Known rows, with every step that occurs:
sikug tivu tavilu pige: [  1   1  -4 -12  -2   7  14  12  -7 -10  -8 -10   3  -1 -14 -11   7  27
   8  -9  -5 -18]
pige tavilu tivu sikug: [ -6   6 -14   9  -2   7  11   8  -3  -1   6  28  -6  10 -16 -16   3  25
  -1  -1   2 -22]
tivu sikug pige vapi sumit tavilu: [ -1  -7  22  12  -2   9   0  13  11  -5   4 -17  -7 -11   1  -3 -15  27
 -10  -9  -1   4]
vapi pige sikug tivu: [  1   6   2 -11   4   0  27   7   1   7 -14  13   0  -6 -12   5   2   1
   0 -10   4  16]
vapi sumit tavilu pige sikug: [  3  -3  19  -6 -12  15   9  15  -5   7   5  10  -4  -8  -2   8  -3   2
  -1  -9   2  16]
tavilu tivu sikug pige vapi: [ -8 -10  -2   1  -4   6  -5   6  -2  -4  -8  13  -9  -3 -24 -23  -4  18
  -7 -13   1  -1]
pige tavilu sumit: [  7   2 -10   9   4  -7  14  13  12  -6 -10   0   0  -2   1   8  -3  10
   2   1  13 -22]
sumit tavilu pige: [-1 -3 14 -3 -8  5  0 13 -8 11 17 -8 -9  2  4 -8 -1 13 -1 -4  0  3]
vapi pige sikug tivu tavilu sumit: [  5  12  -7  -2  12   0  24  16  20 -13 -12  15   6  -9 -24  14   3  27
  -1  -6  -3 -12]
vapi sumit tavilu tivu sikug: [ -6   6   6  13   0   9   4  13   8   1  18  18  -8   0 -12 -10  -2  43
  -8  -3 -10 -13]
pige tavilu: [  3  -2 -10   3  -2   1  15   3  -5  -4  -9  -6   1   7   7  -1  -5  -9
   3   4  13  -9]
tivu sikug pige vapi: [ -7 -10   2   1  -3   8  -3   3  -1  -6 -11  -1  -6  -6 -18 -17  -4  11
  -5 -14   5   5]
sikug pige tavilu: [  4 -11  -4  -3  -1   2   8   7 -14   3 -27  -8   1   0   1 -11  -5   4
   3   1  13  -8]
sumit tavilu tivu pige vapi: [ -6  -9  -2   3   0   0  -4   9  -1 -11   0  -2  -5  -4  -7 -12  -6  -4
  -6  -2  -5   9]
vapi sumit: [  4   1  11  -1  -1   4  -4   6  11 -13  -7 -12   4  -9   8   9  -7   9
   2  -4   7  -7]
vapi pige tavilu: [ -2   5 -11  -8   2   4  13   3  -1  -3   2   7  -1  12   5   1  -7 -14
   0   5  27  -1]
vapi pige tavilu tivu: [ -5   6 -16  -7  -1  -3   4   8  -5   1  10  31  -7  14  -7 -10  -6   2
  -3   6  11  -6]
vapi pige sikug tivu tavilu: [  0   8  -7  -8   9   8  27   7   4 -13 -14  12   9  -4 -23   6   4  15
   0  -5  -8   0]
sikug tivu tavilu: [  2   4  -8  -1   9   1  22   5   3 -17 -15 -11   9  -4 -16  -2   5  26
   3  -4 -16 -18]
tavilu pige sikug tivu: [  4   0   4  -9  -6   1  25  12  -9   9 -19   2  -1  -8 -12  -3   7   9
   6 -15  -1   5]
tivu sikug pige tavilu sumit: [  5  -2  -6   7   5   0  13  17   7  -1 -22   3  -1  -6 -10  -3   0  31
   1  -5  14 -24]
pige vapi sumit tavilu tivu: [ -3  -1   8  10  -5  -4  -6  13   7  -3  18  10 -12   0  -3  -6 -15  20
 -10   0 -11   0]
sikug pige vapi: [ -3 -14   4  -2  -4   2  -8   1  -3  -4 -14  -6  -5  -5 -11 -13  -8  -2
  -5 -11   4  10]
tivu tavilu: [  0   3  -8   0   5   9   6   2   3 -18  -2   0   9   1 -13   2   2  14
   1   3 -11 -12]
sikug tivu pige tavilu sumit: [  9   0 -10   4  10  -7  22  19   8 -12 -33 -16   5  -9   1   4   3  17
   7  -2  12 -23]

Rows:
[ -5  -4  -5  -6  -9   9   0   6  -1 -20   6  -7  -2   2 -16 -10  -3  -2
   0 -10   3  -4] -> tivu tavilu pige vapi
[  3  -5   1  -8  12  -2  13  10  -4  -8 -40 -23   9 -14   0  -7  10  10
   8  -5  -1  -4] -> sikug tivu pige
[  7   8  -7   4  10  -2  25  16  17 -14 -18   7   6 -12 -22  13   5  31
   1  -7 -11 -18] -> pige sikug tivu tavilu sumit
[ -4  -4  -5  -7  -7   5  10   9  -1 -18  -3 -13  -3   0 -17 -13  -2   6
   2 -14   1  -6] -> sikug tivu tavilu pige vapi
[  4  -1  21  11   1   2   1  11  11  -1  11 -18  -3  -7  14   8 -12  17
  -6   0  -4   3] -> vapi sumit tavilu
[  4  -1  12  -5  -4   1  27  15  -8  12 -11  -1  -5  -8  -8  -2   3  12
   2 -14  -6  10] -> sumit tavilu pige sikug tivu
[  0  -4   9  -7 -10   8  -9  10   9 -18   0 -17  -2  -7   2   0 -11   2
   1 -13  16  -4] -> tavilu pige vapi sumit
[  5   8  -8   6  10   0   8  12  18 -18  -7   5   5  -6 -15  11   2  28
   0   1  -8 -23] -> tivu tavilu sumit
[ -3  -8   7  -3   3  11  -2   6  -7   6 -25   6   0  -8 -16 -17   6  34
  -1  -9   2  -6] -> tivu sikug pige
[  0  -5   5  -3   1   9   7  14 -10   4 -15  25   2 -10 -11   2   3  -1
  -2   0 -10  17] -> sumit tavilu tivu pige sikug
[ -2  -9  -3  -3   4  -1   8   6   1 -17 -25 -21   3 -10  -6 -10   0  -8
   3 -11   3   5] -> sikug tivu pige vapi
[  1  -1   6  -7  -6   8   5  13  11 -27 -11 -23   2 -10  -6  -2  -8  15
   3 -16   7 -13] -> sikug tivu tavilu pige vapi sumit
[ -8   8  -7   6  -1   7   3   7   0   1  10  30  -7   5 -21 -14   6  33
  -4  -4  -6 -17] -> tavilu tivu sikug
[  7   9  -8   6  12  -6  20  15  18 -16 -15  -5   5  -9 -17   8   4  39
   2  -5 -10 -26] -> sikug tivu tavilu sumit
[ -8   5   4  14  -3   9   3  13  10  -5  22  18 -11   0 -16 -11  -6  36
 -10  -7  -7  -8] -> pige vapi sumit tavilu tivu sikug
[  3  -6  20   9   3   0   9  16  12 -12  -6 -35  -3 -14  10   2 -12  13
  -5  -8  -3   6] -> sikug tivu pige vapi sumit tavilu
[ -5  -7   8   2 -13   3  -1   9  -2  -2  20 -11 -12   3  -3 -10  -9  -5
  -5 -10   5  11] -> sumit tavilu pige vapi
[  6  -1  17  -4  -5   3  26  18  -2   7 -15  -8  -2 -12  -4   2   0  18
   3 -15  -2   7] -> vapi sumit tavilu pige sikug tivu
[ -5  -7   8   4   2   8  -3  13  -9  14 -10  19  -8  -4 -20 -24   2  46
  -7  -6 -10  -5] -> sumit tavilu tivu sikug pige
[  0  -4   8  -2   7   3  -7  18  -1  -8 -13  -3   2 -12   2  -7   0  19
  -1   2  -8  -4] -> vapi sumit tavilu tivu pige
